Every row comes from one small tree of marks. The marks that hang from a mark follow it in brackets, in alphabetical order. Every link used is in the known rows. Which tree was each row made from?
Known rows:
soneb[salat[nodot[nefem vizel] tuzu]]: [ 18 -41 -46  53  -9 -35  27  -1  19   7 -18 -63  37  32  51  26   1 -15
  56 -31]
salat[nodot soneb]: [  6 -31  19  32 -16 -45   5 -37 -15  -5 -53 -34  46  22 -17  25 -17   8
  46  13]
duvat[kimad[kipog[salat[nodot soneb tuzu]]]]: [-56 -67  29  52 -15   1   8  11   6  21 -15  11 -15  12   5   0  18  -7
 -22  63]
tuzu[salat[kipog nodot[nefem] soneb]]: [-43 -32 -11  20   9 -70  14 -49 -13  11 -42   0  30  39 -10  45   7  12
  31  -1]
salat[kipog tuzu]: [-35 -30  -5  -5 -28 -18 -28  27   3  33 -42  10 -14  33  32  17 -21 -14
 -26  13]
salat[kipog[kimad] soneb tuzu]: [-73 -61  32  26 -39  -2  -5  16  -8  32 -83  25 -17  31  10  30 -18   2
 -35  70]
kimad[kipog]: [-34 -31  28  33  -8 -21   7   5   9  -6 -13  12 -13 -10 -10   7  -8  26
 -31  11]
kipog[salat[nodot[nefem vizel] soneb tuzu]]: [ -6 -64   4  45 -11 -29   7 -57  -1  19 -24 -33  30  36  15  28  12  16
  42  44]
nodot[salat]: [  0  20 -41 -28  19  -6   4   7 -10 -23 -14  21  20   8  11  18  22  -8
  33  36]
soneb[salat[nodot]]: [ 20 -14 -25  41  19 -18  21  10 -11 -11 -21 -49  39   2  10  12  -6 -11
  52 -38]
tuzu[salat[kipog[kimad] nodot]]: [-41 -18 -41  29  24 -24  12   3 -29   2 -39  16   7  23 -27  17  17 -11
  17 -12]
kimad[kipog[salat[nodot[nefem tuzu]]]]: [-27 -57  17  25  -1 -50   8 -18 -18  14  -5  -6   7  11 -16  21  11  14
 -12  28]
kimad[kipog[salat[nodot[nefem] soneb tuzu]]]: [-49 -79  49  63 -10 -43   0 -31  -1  18 -37   4   6  13 -10  26   1  32
  -8  44]
vizel[nodot[nefem salat[kipog] tuzu]]: [ 21 -13 -71 -80   7 -72 -12 -18 -31  16 -19  11  14  63  34  75  31 -25
   6  29]
nodot[salat[soneb]]: [ -9   7 -14 -15   9 -13   5 -16 -12 -29 -39  18  34  11   6  31  12  15
  38  61]
duvat[kimad[kipog[salat[soneb tuzu]]]]: [-67 -59  38  43 -14  20   7  16  12  20  -3  28 -29   2  10  -5  21   4
 -43  73]
vizel[nodot[salat]]: [ 39   9 -56 -27  36 -20 -18 -15 -20 -20 -21  19  14  25  11  42  29  -4
  28   8]
tuzu[salat]: [ -9  18 -32  22  31   3 -12 -10 -11 -23   1  23  12   3 -17  -6  19  19
  12 -31]
nodot[nefem tuzu[salat[kipog soneb]] vizel]: [-12 -24 -55 -24 -32 -69  23 -51  -3   3  -1 -30  33  57  31  50  12  21
   9  25]
kimad[kipog[salat[soneb]]]: [-49 -51  58  49   7  -8   6 -27  -7  -5 -20  16  -6 -17 -23  15  -2  55
 -27  52]
vizel[nodot[nefem tuzu[salat[kipog[kimad]]]]]: [  4 -24 -57 -31  15 -47 -12 -19 -34  20 -10  20  -7  53   1  51  39 -12
 -20  -5]
duvat[kimad[kipog[salat[nodot]]]]: [-48 -51  15  35   1   4  26  16   5  19  13  10 -24   0  -2  -5  29 -17
 -22  50]
vizel[nodot[nefem salat[kipog soneb] tuzu]]: [ 14 -23 -49 -70  -1 -79 -11 -36 -33  11 -39   8  25  65  29  85  23  -8
  10  50]

Write each row's tree:
[-28 -81  -6  24 -59 -88  20 -43  19  40 -68 -48  30  71  47  65 -23  -5
  32  40] -> salat[kipog nodot[nefem vizel] soneb tuzu]
[-26 -63 -44  36 -41 -30  16  22  -1  30 -65 -29   1  53  27  28 -10 -34
  14  25] -> salat[kipog[kimad] nodot[vizel] tuzu]
[-56  -6 -29  16  27   4  10  10 -19   0 -21  39 -16   9 -19  10  21   5
 -15   2] -> tuzu[salat[kipog[kimad]]]
[ 21 -20 -20   0  10 -17 -15 -15 -47   5  -4 -26  33  19 -19   3  12  -7
  27  13] -> kipog[salat[nodot[tuzu]]]
[ 42  -3 -72 -65  12 -58 -17 -23 -28   1  -6   9  22  54  25  59  40 -20
  18  19] -> vizel[nodot[nefem salat tuzu]]
[ -5 -21 -31 -22  23 -24   0 -17 -29  -6 -60  29   3  33   5  65  22   2
  11  55] -> vizel[nodot[salat[kipog[kimad] soneb]]]
[ 14 -26 -33 -17  12 -46 -18 -38  -4   6 -38  24  15  50  31  64  32  -1
  25  35] -> vizel[nodot[nefem salat[soneb tuzu]]]
[ -7  -6 -40  26  26 -45   8 -31  -8  -2  -2   1  27  26 -15  13  28  -4
  41 -39] -> tuzu[salat[nodot[nefem]]]
[ 17 -25 -30  55   4 -15  -7  25  -5  -3 -39 -43  39  18  26   7 -11 -17
  46 -41] -> soneb[salat[nodot tuzu]]
[-46 -28 -62 -37  -6 -34  78 -14  20  15  -5   7 -10  36  49  64  43 -20
  21  87] -> nodot[nefem salat[kipog[kimad]] vizel]
[ 58  13 -78 -54  16 -35 -37  -4 -43 -23 -23   6  32  44  13  42  25 -12
  21  10] -> vizel[nodot[salat tuzu]]
[-61 -69  16  36 -11  -8  21  14  17  40  12  16 -30  16  16   3  35 -27
 -28  52] -> duvat[kimad[kipog[salat[nodot[nefem] tuzu]]]]
[-42 -68  26  53  -2 -36  -1 -12   0  23 -18   6  -5  11  -5  16   9  14
 -13  24] -> kimad[kipog[salat[nodot[nefem] tuzu]]]
[ 14 -12 -66 -53 -35 -64  33 -44  -3 -17  -9 -28  55  55  47  62  25   8
  45  81] -> nodot[nefem salat[soneb] tuzu vizel]
[  0  -4 -66 -31  -1 -38  56 -34  28  -7  18 -10  18  29  51  48  41  -6
  49  53] -> nodot[nefem salat vizel]
[-52 -32 -30 -70 -27 -59  29  -6 -31  19 -43  23  17  53  21  71  28 -20
  -3 111] -> nodot[nefem salat[kipog[kimad] soneb] tuzu]
[-49 -16 -42 -21  -2   0  -1  43 -14   8 -55  45  -8  30  26  29  18 -28
   0  67] -> nodot[salat[kipog[kimad] tuzu]]
[-38 -34 -49   4 -27 -10  25   1   3 -12 -69   6  16  41  43  50   7   8
  25  97] -> nodot[salat[kipog[kimad] soneb tuzu] vizel]
[ 22 -26 -31 -22 -27 -74   4 -16 -20  22  -7 -39  36  47   4  26   7 -35
  28  -6] -> salat[nodot[nefem tuzu]]
[  5 -41 -49  44 -13 -35  16  19   5   6 -47 -63  34  34  52  31 -22 -14
  44 -25] -> soneb[salat[kipog nodot[vizel] tuzu]]
[-62 -44  -2  10 -26   7  -7  45  -5  39 -52  29 -34  27  17  14  -5 -24
 -41  39] -> salat[kipog[kimad] tuzu]
[-41 -26  -9  22  17  13  40  36  -9  10 -26  -8 -11  -7  16  22   0  -8
  -7   9] -> soneb[salat[kipog[kimad]]]
[ -54  -75   17   42  -42  -38   -2    8  -19   34 -104   -5   11   49
    0   38  -22  -17    5   52] -> salat[kipog[kimad] nodot soneb tuzu]
[-21 -51  11  31   3   6  11 -15 -58   7 -41  -6  20  14 -44  12  22   2
  13  71] -> kipog[kimad salat[nodot[tuzu] soneb]]
[-25 -58  35  42  -8 -40  -4 -25 -30  -6 -36 -11  24   7 -29  20  -7  38
  -5  42] -> kimad[kipog[salat[nodot[tuzu] soneb]]]
[-26 -69   2  74  -6  21  15 -19 -23   8 -50 -12  11  20 -14  11  20  11
  27  69] -> kipog[kimad salat[nodot[vizel] soneb tuzu]]
[ 15 -17 -28 -29  24 -49   4 -52  -8   0 -24  19  16  38  19  69  36   4
  29  36] -> vizel[nodot[nefem salat[soneb]]]
[ 10 -38 -56  -1 -16 -69  44  -3  -7  14 -18 -77  41  41  47  51  -8 -20
  41 -13] -> soneb[salat[kipog nodot[nefem tuzu vizel]]]
[-29 -50  26  49  13 -24   7 -13 -13   1 -14   0   1  -8 -26  10   3  25
  -5  20] -> kimad[kipog[salat[nodot]]]
